Each row was made from one small tree. The marks that hang from a mark follow it in brackets, in the order of their numbers. Every link used is in the known rows. Write each row's tree.
(in the rows, 128 means zero)
Known rows:
Z120{Z348 Z788}: [125 108 129 125 143 145 126 106 127 140 144 118 122 107 122 128 125 152
  93 129 111 148]
Z502{Z348{Z120{Z267{Z846} Z788}}}: [137  91 134 148  91 124 148 146 150 176 136 142 133  93 136 135 119 136
  94 105 108 140]
Z120{Z267{Z443 Z788 Z846}}: [185 130  99 144 110 101 112 140 177 181 165 115 128  55 135 105 131 121
 112 128 143 130]
Z267{Z788 Z846 Z974{Z490 Z504}}: [135 127  78 200 109 138  86 146 101 187 170 134 140  61  91 139 177  40
  84  79 165 172]
Z267{Z443{Z504} Z788 Z846}: [160 102  80 169 108 111 146 131 175 211 144 116 121  42 114 150 121 108
  79 135 207 122]
Z120{Z267 Z348 Z788}: [146 111 141 114 131 135 110  98 136 144 143 122 124  92 143 106 126 143
 116 142  85 146]
Z502{Z348{Z120}}: [ 99 102 127 163 119 130 156 161 126 145 112 148 116 131 140 155 120 134
 102 124 130 132]
Z267{Z846}: [148 125 118 149  96 133 135 128 152 134 142 126 147 105 125 112 117 116
 108 101 132 128]
Z120{Z267{Z443} Z348 Z788}: [156 122 120 132 140 125 120 102 154 157 160 111 119  78 151 120 127 161
  92 147 111 136]
Z267{Z443 Z788 Z974}: [127 130  55 157 139  88 101 150 126 192 171 113 109  79 122 112 146 117
  91 133 159 143]
Z348{Z120{Z267{Z443 Z846{Z788}}}}: [193 133 118 171  94 121 129 155 154 172 157 137 127  93 121 141 125 110
  87 148 151 124]
Z120{Z267{Z443{Z504{Z974{Z490}}}} Z788}: [161  87 128 149  97 116 125  76 126 221 158 113 136  65 148 175 143 112
 108 168 151 139]
Z267{Z846{Z788} Z974}: [128 139  88 175  78 102  95 117 132 174 182 118 148  96 112 102 129  94
  73 118 139 150]
Z267{Z443 Z846 Z974{Z490}}: [154 134  74 209  87 123 114 129 128 186 187 110 163  71 132 117 146  81
  49  91 157 141]
Z348{Z120}: [149 114 128 140 126 146 145 169 108 133 114 150 116 136 114 149 128 112
 118 139 134 127]
Z348{Z120{Z267{Z846{Z788} Z974{Z490 Z504}}}}: [164 134 113 206  83 141  94 154  95 176 162 156 138  91 101 156 162  38
  83 122 146 158]
Z554{Z267{Z443 Z846{Z788} Z974{Z504}}}: [142 165  75 225 109  83 123 156 160 126 166 129 158  92  96 111 141 116
  71 109 151 132]
Z846{Z788}: [127 142 136 138 122 114 105 116 131 152 145 120 123 129 108 148 131 126
 107 150 149 140]
Z443{Z504{Z974}}: [107  82 116 151  85 127 144  86 118 170 120 131 119 109 158 161 119  99
 138 181 148 131]
Z267{Z443{Z504} Z974}: [112 112  64 180 111  96 139 115 128 189 147 123 124  82 143 138 124 102
  82 147 178 120]
Z554{Z267{Z846}}: [159 134 128 158 106 110 143 152 171  91 121 128 170 114 110  82 108 133
 121 107  99 114]
Z554{Z267{Z443{Z504} Z788 Z846 Z974{Z490}}}: [162 108  73 214 107  93 123 149 152 191 148 118 167  44  99 116 129  76
  66 126 168 129]
Z504{Z443 Z974}: [148 130 125 151 102 147 125 130 130 150 167 105 122 128 155 143 137 126
 140 169 147 155]

Write each row's tree:
[150  97 117 143 131 123 136  85 156 185 143 117 115  59 151 143 118 142
  86 165 140 127]
Z120{Z267{Z443{Z504}} Z348 Z788}
[133  97 121 159 100 120 133 166 154 177 127 144 119  85 140 126 119 112
 107 120 120 142]
Z502{Z348{Z120{Z267{Z788 Z846}}}}
[171 102 144 110 124 133 129 151 114 160 128 145 121 113 108 141 133 124
 125 140 107 135]
Z348{Z120{Z267 Z788}}
[176 101 107 189  62 118 142 125 147 204 153 138 119  79 142 170 119  88
  94 190 166 129]
Z348{Z120{Z267{Z443{Z504{Z974}} Z846{Z788}}}}
[141 135  70 167 147  70 114 170 148 141 146 116 136  90 107  82 132 133
 106 137 124 129]
Z554{Z267{Z443 Z788 Z974}}
[112 104 137 154 111 123 142 153 134 146 113 150 116 120 156 139 121 125
 120 134 109 130]
Z502{Z348{Z120{Z267}}}
[175  89  84 167  81 111 143 140 136 217 156 140 132  56 119 136 123  96
  70 134 152 128]
Z348{Z120{Z267{Z443{Z504} Z846 Z974} Z788}}
[118  97 127 144 123 115 129 165 136 170 118 146 103 101 143 141 128 121
 123 142 120 141]
Z502{Z348{Z120{Z267{Z788}}}}
[140 118 123 128 140 129  90 121 141 147 137 125 104  82 147  99 128 116
 133 163 103 147]
Z120{Z267{Z788} Z348}
[166 132  98 166 130 137 100 197 102 172 151 148  96  93 104 144 162  72
 130 147 157 160]
Z348{Z120{Z267{Z788 Z974{Z504{Z443}}}}}
[155 124 100 190  89 108 146 104 178 199 157 114 135  70 116 168 115 113
  57 147 211 118]
Z267{Z443{Z504} Z846{Z788}}
[155 112 104 127  82 105  98 108 138 180 175 119 156  73 125  79 130 111
 105 100  92 150]
Z120{Z267{Z846 Z974} Z788}
[135 135 100 213  93 156  89 111 111 141 167 139 147  67 150 109 154  47
  86 104 110 162]
Z120{Z267{Z846 Z974{Z490 Z504}} Z348}
[116  80 130 170  85 144 133  83 101 188 127 127 134 103 148 182 135  73
 122 176 161 140]
Z443{Z504{Z974{Z490}}}
[119 144  50 181 149 100 106 158 114 178 167 129 100  76 111 144 170 102
  97 116 177 151]
Z267{Z443 Z788 Z974{Z504}}
[144 120 114 170 133  93 163 140 167 124 106 127 148 103 122 133 107 143
 110 154 154  94]
Z554{Z267{Z443{Z504}}}
[122 120  92 205  78  94 126 150 152 195 165 135 126  86 150 128 121 115
  59 129 139 139]
Z502{Z348{Z120{Z267{Z443 Z846{Z788} Z974}}}}
[166 117 116 223  77 104 138 110 166 173 150 113 169  78 117 156 120 101
  72 165 169 125]
Z554{Z267{Z443{Z504{Z974{Z490}}} Z846{Z788}}}
[179 135  97 168 129  90 138 171 189 133 140 114 151  78  99  93 120 145
 100 115 137 118]
Z554{Z267{Z443 Z788 Z846}}
[130 163  59 221  97 104 114 133 142 173 194 125 132  78 108 144 156  98
  52 103 189 148]
Z267{Z443 Z846{Z788} Z974{Z504}}
[125 110 107 132 119 119  92  96 117 160 165 121 127  86 146  85 129 123
 101 137  76 156]
Z120{Z267{Z974} Z348 Z788}
[158 127 141 172 100 168 110 124 111 167 172 102 138 119 147 168 156  97
 121 163 157 166]
Z504{Z443 Z974{Z490}}
[176 126 125 170 127 158 103 171  82 183 163 143 128  95  95 174 174  72
  99 125 151 168]
Z348{Z120{Z267{Z974{Z490 Z504{Z443}}} Z788}}
[144 132  76 213  89  71 133 130 174 167 152 118 162  74 107 109 107 110
  60 143 161 116]
Z554{Z267{Z443{Z504} Z846{Z788} Z974}}
